Each row was made from one path, in order. Every step used is in the known rows, and no mark comes twice. Write each row's path.
In the rows, 128 means zero.
Known rows:
tidi/likana/refig: [ 85 136 171 126 115  96 134 141  95 138 167 192 168 140 132 164 123 145
  80 115  78 111  99 141 125 140 163 101 128 157]
timituf/lifal: [107 124 143 134 128 125 119 125 123 127 136 132  86 150 110 125 124 139
 135 107 137 116 167 128 124 150 161 164 134 135]
tidi/likana/timituf/lifal: [109 112 186 108 139 121 134 156 124 154 148 140  75 183 103 139 139 153
 120  71 127 109 162 125 123 195 119 167 139 151]
timituf/likana/tidi: [ 82 147 138 112 136 129 143 149  87 135 141 137 180 141 117 143 156 131
 112 127 113 130 105 157 111 132 145  97 155 122]
zozul/lifal: [ 86 123 117 134 116 115 117 108  95 119 130 147 127 106 131 123 135 156
 149 122 127  81 150 119 134 169 128 143 142 144]
vudu/tibi/likana: [113 161 152 101 100 149 181 160 112 153 139 166 144  97 131 193 144  88
 125 117  91 148  97 142 103 157 150  98 153 134]
tibi/likana/timituf: [163 114 161  95 129 125 167 161 149 177 126 111 143 134 122 137 130 119
 129  79 135 179 115 116 143 145 117 129 141 133]
timituf/lifal/zozul: [100 138 172 149 159 108 110 125 115 140 113 133  57 164 122 127 127 119
 140  93 163 168 150 103 131 168 165 170 161 130]
mupuv/deva: [ 94 125 117 144 118 121 153 134 132 142 131 150 139 123 144 162 128 124
 122 114 114 114 166 132 127 100  98 156 182 127]
deva/mupuv/likana/bikibo/mapuv: [ 91 155 193 111 140 139  71 129 162 121 166 118 124 112 211 181 204 149
 130  74  63 161 105 175 129 151  88 140 109 165]
likana/bikibo: [133 111 125 111 157 138 120 124 157 128 150 140 144 135 139 132 152 128
 139 100  83 116 137 149 109 153 111 137 108 152]
zozul/lifal/timituf/likana/refig: [  4 147 116 116 101 106  96 110  72 128 171 133 166  92 109 129 168 199
 168  65 148 141 123 148 146 143 174  89 157 152]
mapuv/bikibo/likana/timituf/lifal: [139 104 160 122 148 149 105 131 146 178 167 113  40 134 152 111 132 178
 143  70 150 130 183 142  96 162 146 108 142 147]
vudu/tibi/likana/bikibo/mapuv: [134 142 179 105 119 182 156 172 142 158 164 180 148  84 154 226 200  85
 146  56  53 162  96 149 105 169 101 120 151 158]
likana/mupuv: [135 117 132 122 128 102 120 124 109 166 107 126 142 143 127  95 136 149
 142 100 152 176 142 141 139 133 123 143 112 145]
deva/mupuv/likana/tibi: [ 55 176 178 100  94 129 100 129 113 132 133 126 133 141 176 131 142 146
  98  95  93 164  76 196 128  98 114 109 138 136]
bikibo/likana: [142 125 126 109 125 142  79 135 136 117 144 132 105  96 165 128 147 147
 112 117 128 131 149 116 116 133 133  96 151 130]
zozul/lifal/timituf: [ 77 134 108 121  90 106  80  95  94 120 146 125 109 101 118 112 162 180
 165  94 161 116 148 115 140 154 131 141 161 140]
timituf/likana: [ 87 145 135 120 151 132 132 138 130 123 133 112 147 119 116 147 146 133
 152 119 115 117 114 135 119 141 134  94 130 133]
deva/mupuv: [ 86 131 139 125 120 124 106 113 133 131 129 123 114 133 174 132 133 128
 124 141 136 148 127 177 137 137 122 126 103 135]
mapuv/bikibo/likana/timituf/lifal/zozul: [141 118 189 130 174 132  91 135 132 191 138 114   6 152 155 111 128 162
 147  64 174 186 171 115 106 177 154 112 173 141]
mupuv/likana: [108 175 148 120 129 110 119 135 129 126 137 101 135 123 137 140 135 151
 112 135  86 124 110 121 112 132 141 123 142 142]
timituf/likana/tibi/vudu: [ 72 154 187  90 109 177 148 127 100 162 136 149 188 134 144 151 131 135
 140  60 147 145  70 170 135 146 196  65 144 103]
vudu/tibi: [107 150 120 116 110 172 156 141 106 141 130 148 120 104 123 171 143 114
 141 116 116 142 115 150  99 146 115 101 146 124]
vudu/tibi/likana/mupuv: [120 151 150  93  94 113 172 158  96 197 118 160 150 113 129 154 155 107
 148  92 110 202 103 152 111 160 144 113 140 151]
likana/bikibo/mapuv: [145 108 158 132 145 169 101 140 161 137 154 146 132 114 155 162 183 123
 149  62  94 140 127 135 130 137  77 151 118 153]
likana/tibi/vudu: [106 138 183  98  90 173 144 119  91 163 130 166 166 134 155 126 110 131
 122  73 158 154  90 159 142 135 185  97 136 109]
tidi/likana/bikibo/mapuv: [126 114 194 126 137 145 108 147 149 132 167 183 135 131 166 199 202 121
 121  72  44  91 118 130 122 181  80 145 127 171]
tidi/likana: [106 134 169 121 121 106 130 137 124 122 140 163 127 148 128 165 138 127
 107 129  84  80 117 123 115 161 126 126 130 148]
mupuv/likana/refig: [ 84 173 150 119 121 107 125 136 101 136 155 123 168 117 141 136 115 168
  98 119  82 161  97 143 123  98 179  95 134 146]
deva/mupuv/likana/bikibo: [ 66 159 158  98 153 117  86 117 157 121 165 108 123 132 194 152 178 158
 125 107  55 138 109 191 105 160 129 122 101 163]

Which path is each row?
[146 136 161 102 114  75 146 145 123 176 117 134 165 143 128 117 140 117
 136  93 122 184 122 132 141 141 152 140 124 154]  tibi/likana/mupuv
[133 139 178  83  85 190  99 125 108 151 157 169 142 108 181 131 128 146
 107  65 160 159 110 150 133 139 189  70 162 112]  bikibo/likana/tibi/vudu
[155 124 134 108 126 121  71 132 118 157 130 126 118 127 161  97 157 164
 135  88 155 186 166 123 127 141 134 116 139 149]  bikibo/likana/mupuv
[ 67 157 132 112 134 125  91 129 127 127 145  97 129 118 110 134 175 157
 167  86 151 144 123 132 126 132 140  92 148 133]  lifal/timituf/likana
[114 124 131 144 120  98 111 120 125 212 141 154 113 118 185 125 136 167
 141  92 106 138 181 152  97 109 110 114 167 154]  mapuv/bikibo/likana/mupuv/deva
[126 115 178 133 171 128 124 146 113 177 109 107  50 178 110 105 132 136
 161  56 193 203 151 104 144 168 131 176 167 125]  likana/timituf/lifal/zozul
[110 125 173 112 119  83 123 142 102 159 123 163 144 170 131 126 154 146
 121 105 102 131 131 130 126 163 127 138 113 162]  tidi/likana/mupuv
[141 135 136 128 131 134 104 118 138 151 159 133  82 105 181 125 137 152
 128 138 106 105 140 136  90 138 155  62 134 141]  mapuv/bikibo/likana
[ 26 150 117 111 115 114  77 105  99 119 146 114 128  99 103 129 184 181
 190  79 153 101 135 121 131 176 139 109 170 144]  zozul/lifal/timituf/likana
[118 150 200 100 145 144 171 177 105 194 117 146  67 145 108 168 145  96
 154  39 155 230 122 116 120 198 145 143 193 130]  vudu/tibi/likana/timituf/lifal/zozul
[ 78 123 160 134 108  75 146 146 110 180 125 181 153 166 139 164 147 143
 118  84  89 118 169 135 119 143  95 174 163 160]  tidi/likana/mupuv/deva
[137 119 175 113 168 142  78 152 125 154 130 104  26 149 144 108 153 155
 138  44 197 213 177  93 135 180 138 154 185 130]  bikibo/likana/timituf/lifal/zozul
[136 113 173 104 132 124 152 156 128 157 138 134 122 157 119 146 148 140
 122  98 115 116 124 121 131 169  99 127 127 142]  tidi/likana/timituf
[ 54 168 177  80  92 164 113 115  91 163 148 131 169 127 134 137 157 154
 163  29 180 170  77 166 144 127 199  62 162 108]  lifal/timituf/likana/tibi/vudu
[ 54 164 146  98  99 145  81 137 114 146 139 111 152 123 108 122 164 143
 156  38 149 169  93 160 130 106 118  83 168 117]  lifal/timituf/likana/tibi
[ 88 148 142 108  78 110 193 164  99 213 122 178 164 113 139 195 147 107
 142  71  96 190 138 162 109 126 114 145 200 148]  vudu/tibi/likana/mupuv/deva
[ 49 158 130 114 117 120 100 126 102 146 165 112 166 108 111 132 151 172
 148  69 140 184 101 154 140 102 176  72 144 139]  lifal/timituf/likana/refig
[116 116 118 125 108 109  92 139 124 179 132 144 134 112 167 131 152 164
 129  66 144 169 197 128 130 109  98 154 188 147]  bikibo/likana/mupuv/deva
[ 61 174 158 111 119 107  99 119 134 117 141  99 118 130 182 141 148 158
 115 148  96 144 107 170 121 136 138 113 118 145]  deva/mupuv/likana
[ 65 137 127  92 158 141  77 124 152 136 169 106 143 121 123 143 201 161
 181  54 110 135 125 153 108 156 126 105 131 149]  lifal/timituf/likana/bikibo
[100 118 123 139 110  88 135 133 115 185 116 139 155 146 135 125 131 144
 145  81 135 162 178 149 136 109  94 176 169 142]  likana/mupuv/deva
[114 146 172 105 147 123 115 148 124 156 144  78  79 161 114 121 132 180
 141  74 136 151 153 131 119 158 132 164 150 141]  mupuv/likana/timituf/lifal
[ 28 154 115 105 106 107  95 121  51 125 155 139 155 112 101 122 193 181
 149  95 151 117 134 137 127 156 146 111 186 139]  zozul/lifal/timituf/likana/tidi
[152 119 146 122 132 108  90 117 118 190 140 132 100 123 175  91 144 170
 147 106 125 161 149 149 103 136 148  72 120 156]  mapuv/bikibo/likana/mupuv
[ 39 147 118 119 103  94 102 129 115 193 131 107 157 132 116 130 181 170
 184  38 156 177 168 150 130 106 106 143 187 146]  lifal/timituf/likana/mupuv/deva
[101 120 214 123 160 101 129 154 111 165 122 145  49 197 112 143 145 139
 131  56 149 159 140  98 134 210 129 173 166 144]  tidi/likana/timituf/lifal/zozul
[138 126 205 116 162 105 150 165 128 173 112 118  71 173 110 136 132 111
 141  47 171 217 133  94 153 182 150 174 180 136]  tibi/likana/timituf/lifal/zozul
[129 131 155 115 107 155  99 123 123 169 149 159 104 114 175 110 129 143
 111  83 102 124 112 158  94 101 144  52 156 133]  mapuv/bikibo/likana/tibi
